Each row was made from one walk, in order. Every step used is in the known rows, and no mark comes twice. Write each row's walk.
In the rows, zero is written as 128.
Known rows
V S D: [116 128 128 108 127  95 210 128  99 126 164 104 145 101 105 116 165 131
 107 148 152 125 124 126 120 171 157 116 114 118 127 127 143 131 112  79
 141 174 179]
Y J: [ 97 118 158 107 109  57 165  93 121 101 198 111 151 120 136 110 169 110
 116 124 154 132 128  75  93 135 188 139 116 112 105 153 148 135 120 100
 148 152 163]
P M K B V S D: [142  89 173 109 116 196 156 157 112 130 136 138 171  67 105 130 165 101
 110 144 153 182 133 132 177 120 135  63 159 122 104 153 134 117 116 114
 133 135 170]
Q Y B V T: [ 90  76 146 112 120 100 160 124 130 111 126 110 174 161 113  89 114 118
 114 107 184 123 122 142  87 128 163 132 128 129  98 181 105 141 125 105
 114 118 151]
D S V: [110 132 156  99 104  74 197 125 111 128 199  84 146 108 139  93 168 115
 117 135 127  83 148 117 126 157 143 132 123 122 131 117 159 148 112 125
 134 152 137]
M K: [ 98 109 163 115 106  83 184 103 134  91 190  95 160 113 120 109 161  91
 123 125 131 125 162  97 122 152 154  96 136 116  70 142 149 128 110 125
 154 113 165]
B K: [ 98 102 147 143 113  54 189  91 148 112 167  99 143 104 135  99 164  90
  99 144 141 117 150  89 119 167 174 108 130 101 114 134 145 113 108 129
 144 130 162]
M P G: [120 111 156 107  91  61 172  67 138  88 194  87 143  72 141  85 188 108
 133 137 110 143 227  56 130 128 203 104 134 126 119 160 143 132 106 117
 161 117 188]
E Y J K T V S D: [128  98 155  95 105 178 137 118 107 140 150 155 146  98 150 150 179 105
 160 143 147 154  35 106  97 111 165 175  94  82 151 187 107 122 136  55
 163 213 172]
F P M K T V: [129  63 215 101  76 157 138 100 118 110 208  85 151  52 207 129 200  85
 130 137  70 127 193  88 113  70 164  75 144 122  67 172 139 134  96 117
 142 121 189]
J K B V: [119  77 133 147 104  93 141 111 172 158 151 117 157  92 106 111 161  53
 118 106 166 181 108  80 128 132 173 120 169  83 122 137 127 115 136 122
 134 118 150]
Z Y B K T V S: [126  77 171 138 108 189 131 166 131 122  96 129 132  97 146 129 148 105
 134 136 148 137 112 125  84 169 171 156 119  99 124 178 114  98 114 120
 127 132 181]
F P G: [135  96 173 114 104  52 179  71 104  88 195  62 156  69 158  81 193  99
 110 134  80 137 214  70 118 116 207 103 138 129 106 144 148 154 110 117
 146 115 201]
D Z: [ 90 128 125 102 135  60 191  91 119 104 183  89 146 114 106  89 176 111
 122 128 141 100 160  81 125 161 143 143 119 126 111 124 128 141 113 112
 141 133 173]
P M K: [ 99  97 186 107 111 104 179 100 135  90 208  81 158  95 136 111 188  92
 108 139 107 133 188  84 133 128 167  81 136 124  71 161 154 131 103 125
 167 114 172]
D S V B: [117 103 140  97 107  83 180 132  93 137 174  86 131 102 125  92 159 118
  92 120 132 116 135 149 119 143 126 127 137 118 121 114 134 150  98 128
 137 170 130]
Y B K T V S D Z: [111  96 127 116 137 191 165 150  90 140  73 154 141  91 126 106 165 135
 138 129 161 101 109 140 113 150 109 140 129 120 156 147  91 116 109 114
 115 165 181]
E A: [100 133 165 132 116  48 195  68 133 119 195  95 155  98 154  84 153  90
 121 129 118  87 130  77  99 141 191 152 115  90  96 131 151 130 116 124
 135 115 183]
Z Y: [112 126 169 107 111  71 179 117 145  86 199  72 129 117 125 112 157  92
 112 138 137 126 148  84 112 182 196 137 113 101  99 146 137 129 118 114
 156 123 173]
J Y B K T V S: [119  58 150 140  97 158 140 148 124 164 101 110 145 108 158 116 177 111
 123 152 170 132  87 125  74 128 173 132 118 114 105 185 140  90 118 125
 136 133 177]
K B V S D: [144 107 134 119 116 139 172 148 112 153 128 144 151  86 101 122 146 106
 114 138 184 166 101 130 146 149 152 103 142 113 135 125 128 116 126  92
 110 154 167]
J Y B: [107  96 149 122 104  55 167 112 139 128 167  66 154 141 140  90 181 102
 117 131 171 117 121  86  86 123 198 117 118 129  73 176 161 127 125 133
 163 101 169]
S D Z Y J K B: [131 142 159  84 142 139 126 146 112  91 131 118 128  74  88 129 173  91
 140  95 176 160  82  60 143 165 150 154 152  62 166 128  78 150 132 109
 178 152 162]
V S D Z Y B K: [121 129 143 112 161 150 177 169 100  83  83 119 144 112  78 100 155 129
 120 147 167 109 120 123 151 207 131 133 126 124 158 156  94 127 114 129
 152 138 173]
Y B V S D: [127 112 135 122 122 125 183 136 124 135 117 137 173 124  97 100 143 115
 113 144 178 144 120 151 124 141 150 110 132 145 132 157 135 122 136 111
 118 147 166]
V B K J Y: [129  59 128 141 101  74 143 139 112 146 150  68 125 101 142 100 195  93
  78 155 163 163  90 119  84 147 188  84 134  95 110 109 128 105  95 156
 149 125 145]
F P: [122 107 161 125  92  39 180  86 117 101 203  66 151  95 157 100 178  92
 113 137 108 113 177  74 113 129 185  97 130 117  94 145 152 144 106 112
 144 125 182]
Q Y: [ 87 121 147 106 117  37 189 112 135 104 206  77 149 141 127 108 138 119
 116 127 160  87 146 105 101 164 196 140 113  91  98 157 138 150 108  96
 150 119 173]
S V B K: [104  99 158 126 104  76 177 118 132 134 143 102 108 103 145  94 153  87
  77 134 141 133 137 135 128 154 141 100 144  91 120 134 123 132  95 149
 152 159 142]
K J Y B V: [138  74 146 136  94  88 130 141 139 150 158  83 166 139 147  90 178  91
 120 157 184 146  93 111  87 111 210 100 134 137 101 144 150 116 138 149
 118  82 146]
P M K B: [114  85 186 115 105 128 159 123 124 114 185  96 145  71 144 125 187  94
 123 123 129 153 163  73 141 123 169  75 154 105  70 157 151 131 105 129
 157  99 168]
D Z Y: [106 133 149  94 135  83 172 116 124  74 183  75 131 117  98 106 164 104
 120 133 141 110 153  79 132 189 160 154 115 114 116 134 116 137 118 118
 153 122 175]
F P M K J Y B V: [160  46 199 122  80 138 105 142 117 116 172  62 193  95 182  96 206  78
 114 173 127 158 154 100 123  61 199  35 160 152  67 181 159 140 121 168
 146  53 157]
B K T: [ 83  86 162 149 101  82 188 101 141 128 156 117 130  91 156 104 163 109
 121 141 132 116 150  98 106 155 181 105 128  89 113 117 133 112 113 109
 125 140 168]
F P M K: [121  88 204 109  97  95 164  93 119  79 215  65 162  76 163 106 199  88
 110 148  81 129 213  70 141 104 168  61 142 133  58 176 159 150  93 128
 168 102 180]

Write each row's walk
[119 115 155  96 139 122 109 139 118  93 149 109 133  88  87 127 177  86
 144  91 173 167  90  38 127 166 158 168 148  68 142 154  95 140 131 111
 173 125 156]  D Z Y J K B
[ 98  77 161 126 101 122 174 150 105 141 129 115 122  79 149  92 157 119
 102 127 129 109 129 159 121 146 127 105 140  93 142  99 116 126 103 133
 125 177 127]  D S V B K T
[103  80 133 141 111  62 176  99 133 118 146  97 125 105 116 101 160  87
  72 126 142 148 141 114 110 157 160 103 139 100 108 134 119 109  93 141
 149 152 160]  V B K
[154 133 158  75 144 186 125 173  86  96 104 157 148  90  79 130 144 120
 132 132 201 169  79 113 157 165 131 150 132 110 161 138  89 132 136  96
 132 157 159]  K B V S D Z Y J
[136 140 139  81 149 148 171 149 110  91 135 114 152 105  62 110 146 104
 106 155 166 138 127 139 162 192 127 141 121 140 150 129 107 124 129  98
 131 153 175]  B V S D Z Y
[126 141 141  87 154 145 181 170  88  89 113 103 141 116  71 102 156 139
 135 135 167 118 122 119 134 194 135 150 114 135 144 152 104 146 123 110
 154 142 181]  V S D Z Y B
[129  77 155 125 104 178 156 158 113 164  90 119 140 103 163 117 176 116
 117 147 172 117  80 146  87 130 160 116 126 111 126 167 128  97 122 119
 137 159 180]  J Y B K T V S D
[118 101 128 125 115  99 166 116 135 134 165 115 175 115  95 105 157 101
  97 152 157 156 134 130 123 155 162 130 121 140 116 151 153 108 126  95
 117 146 164]  B V S
[140 146 156  66 145 159 144 147  96  79 132 144 160 107  75 118 148 121
 112 147 179 151 105 126 153 173 127 160 116 134 160 149 100 132 140  92
 141 175 162]  B V S D Z Y J
[ 94 108 143 116 114  61 145  87 137 115 195  99 154 106 118 111 185  84
 116 107 147 157 112  60  97 139 181 147 133  87 129 161 136 134 127 103
 170 152 161]  Y J K
[142 124 142  95 152 185 152 161 106  94  82 120 141 104  97 114 148 105
 114 141 162 110 114 132 133 187 116 156 130 126 161 170  85 114 110 142
 144 141 174]  T V S D Z Y B K
[125  84 139 145 101  69 161 129 127 136 168  67 138 105 154 101 195  90
  97 174 159 131  97  90  91 160 212  90 127  99 112 116 152 106 110 144
 144 103 154]  B K J Y
[105  80 146 143 122  66 160 159 124 116 145  96 156 134 150  94 138 129
 130 138 184  95 117 112  83 166 210 109 132  82 130 149 125 143 104 144
 131  83 145]  Q Y B K J
[103 104 147  91 109 113 191 129  84 123 160  89 135 110 129  89 162 126
 110 126 121 104 125 134 111 153 117 125 119 132 136 106 137 146 104 101
 120 172 134]  D S V T
[105  79 138 123 109  98 173  92 136 121 153 111 152 121 113  97 145  90
  92 128 142 155 132 122 104 133 150 117 126 141  98 129 123 111 117  99
 102 151 155]  B V T
[137 103 137  96 142 174  84 166 112 108 113 141 162  91  54 130 161  88
 134 117 190 202  75  84 147 172 142 179 146  94 160 171  92 121 147 104
 155 139 149]  D Z Y J K B V S
[116  97 148 138 104  75 163 101 159 126 148 111 175 138 122  85 147  87
 117 126 162 137 150 107 114 120 176 120 139 144 100 160 142 120 140 136
 118 108 156]  Y B V
[123  84 151 130 104  92 158 151 105 149 150 103 110  90 155 100 164 101
  85 147 141 143 111 137 109 157 162  91 142  81 137  99 120 132  90 155
 124 145 130]  S V B K J
[116  51 177 115 105 179 141 122 125 118 135 122 162  79 131 115 163  83
 111 122 134 190 142 113 141 101 136  68 156 134  72 152 114 115 112 114
 122 116 150]  P M K B V T
[122 115 139 104 143 141 141 157 125  93 112 116 169 134  68  96 141 112
 126 139 176 143 131 122 138 178 137 165 119 150 131 175 113 119 139 123
 127 116 161]  D Z Y B V S
[ 95 107 155 100 106  96 196 113 106 131 167  91 113 120 149  98 159 111
 107 122 125 125 130 117 104 147 132 123 112 115 109 131 133 143 106  97
 131 166 155]  S V T
[102  74 142 133 112 111 160 107 132 133 122 115 163 137 111  83 144 100
 111 116 158 156 128 129  94 123 147 117 130 153 102 150 116 124 127 114
 108 134 145]  Y B V T
[112  90 139 148 113  67 173 125 125 127 170  97 138  94 147 104 174 103
 109 163 140 128 128  96 100 171 192  99 133  92 130  99 137 118 103 133
 121 118 152]  B K J
[114  63 160 120 101 163 144 125 122 116 118 134 157  99 113 116 140  79
 119 104 160 182 116 126 125 122 125  84 158 123  75 127 110 113 119 120
 114 118 143]  M K B V T
[154 109 162 105 121 176 113 170 123 124 112 146 152  77  79 147 153  81
 120 118 191 210  60 106 142 159 166 142 149  74 166 160 101 116 140  94
 159 162 150]  Z Y J K B V S D
[132  50 135 133 100 126 133 144 114 149 123  87 160 133 139  89 177 106
 113 148 178 168  73 131  68 106 184 101 130 149  97 134 127 114 132 129
 108 107 138]  K J Y B V T
[144  59 123 137 106 113 134 125 114 150 150  96 123  82 149 114 172  78
  83 136 140 161 107 132  78 142 166 112 147  92 131 111 104 104  82 157
 116 144 144]  T V B K J
[121  74 133 129 106 100 156  90 137 132 147 104 126  93 138 111 160  62
  69 122 135 144 131 125  97 133 148 126 143 103 114 148 109  99  91 152
 138 157 161]  T V B K
[111 110 124  82 137 183 133 131  83 139 135 147 146  75 108 135 190 120
 145 109 156 148  69 110 103 132 115 177 121  95 171 145  87 130 125  70
 145 205 179]  Y J K T V S D Z
[148  65 192 109  84 109 131 129  97 106 219  31 165  75 186 109 233  92
 116 178  97 147 157  77 114  91 204  40 137 134  64 154 167 145  96 141
 172  77 170]  F P M K J Y
[132 118 158  95 142 206 162 161 101 107 103 133 118  74 117 132 158 118
 126 149 144 111 113 136 133 191 124 155 115 102 164 129  79 106 111 104
 126 172 183]  B K T V S D Z Y
[105  79 163 139  93 117 166  96 150 140 152 119 127  87 170 115 162  83
 115 131 124 114 140 107  89 140 169 127 129  89 112 133 124 100 109 122
 115 146 174]  B K T V
[115  68 141 115  96 117 152 106 117 153 170 108 118  86 155 124 165  97
 105 102 132 152 125 135  68 112 166 138 126 100  91 130 107 116  99 106
 121 175 171]  K T V B
[132 118 153  81 139 207 155 173  88 114 105 125 128  94 114 123 159 137
 154 124 155 118 108 139 106 160 129 166 111 123 145 150  86 134 121  95
 119 156 188]  K T V S D Z Y B
[124 115 155  88 143 162 166 139 111  86  86 119 145 126  79  87 139 107
 118 120 164 135 122 136 131 154 113 129 135 155 138 133  65 137 133 120
 120 142 157]  S D Z Y B V T
[124  80 145  96 137 174  89 137 115 103 105 131 147  95  73 124 158  77
 128  90 178 204  69  79 126 148 127 163 149  97 150 143  65 123 141 100
 142 149 138]  D Z Y J K B V T
[115  91 144 119 111  91 177 137 107 126 144  97 131  98 124  85 156 101
  81 130 134 111 132 151 134 159 121 109 148 109 145 114 129 132  94 155
 141 169 122]  D S V B K
[148  68 121 136 104 119 127 175 110 163 131  97 174 133 120  99 176 114
 115 171 191 165  76 134  83 127 195 112 120 148 109 158 163 110 137 129
 117  97 149]  K J Y B V S
[111  59 145 111  96 126 103 105 124 152 163 121 128  81 141 133 182  78
 109  83 141 190  88 106  63  97 164 158 143  75 121 157  98 120 118  97
 154 186 158]  Y J K T V B
[125 127 170  70 128 172 123 126 119 104 151 121 126  74 121 140 176  88
 141 101 148 138  88  90 109 140 146 177 135  75 161 138  65 134 130  91
 161 178 176]  S D Z Y J K T V
[145 122 165 109 121 148 164 163 131 105 117 123 160 128  87 110 134 109
 113 145 172 152 113 143 131 168 165 124 129 135 131 162 120 119 138 114
 133 135 167]  Z Y B V S D
[140 127 161  87 138 155 112 142 133 103 119 137 148  83  79 125 155  70
 131 104 187 178  79  84 156 152 141 148 163  77 170 135  71 132 147 116
 155 147 152]  S D Z Y J K B V
[ 81  77 165 160 106  97 178 118 141 132 120 125 138 111 155  89 160 118
 137 128 148 112 141  98  94 142 183 109 128  99 113 143 134 116 123 127
 124 125 171]  Y B K T
[112  61 139 126 111 138 108 112 126 143 120 139 156  90 103 120 163  74
 118  89 177 215  65  86 100 110 151 130 151  89 134 147  95 115 138  92
 130 155 136]  Y J K B V T
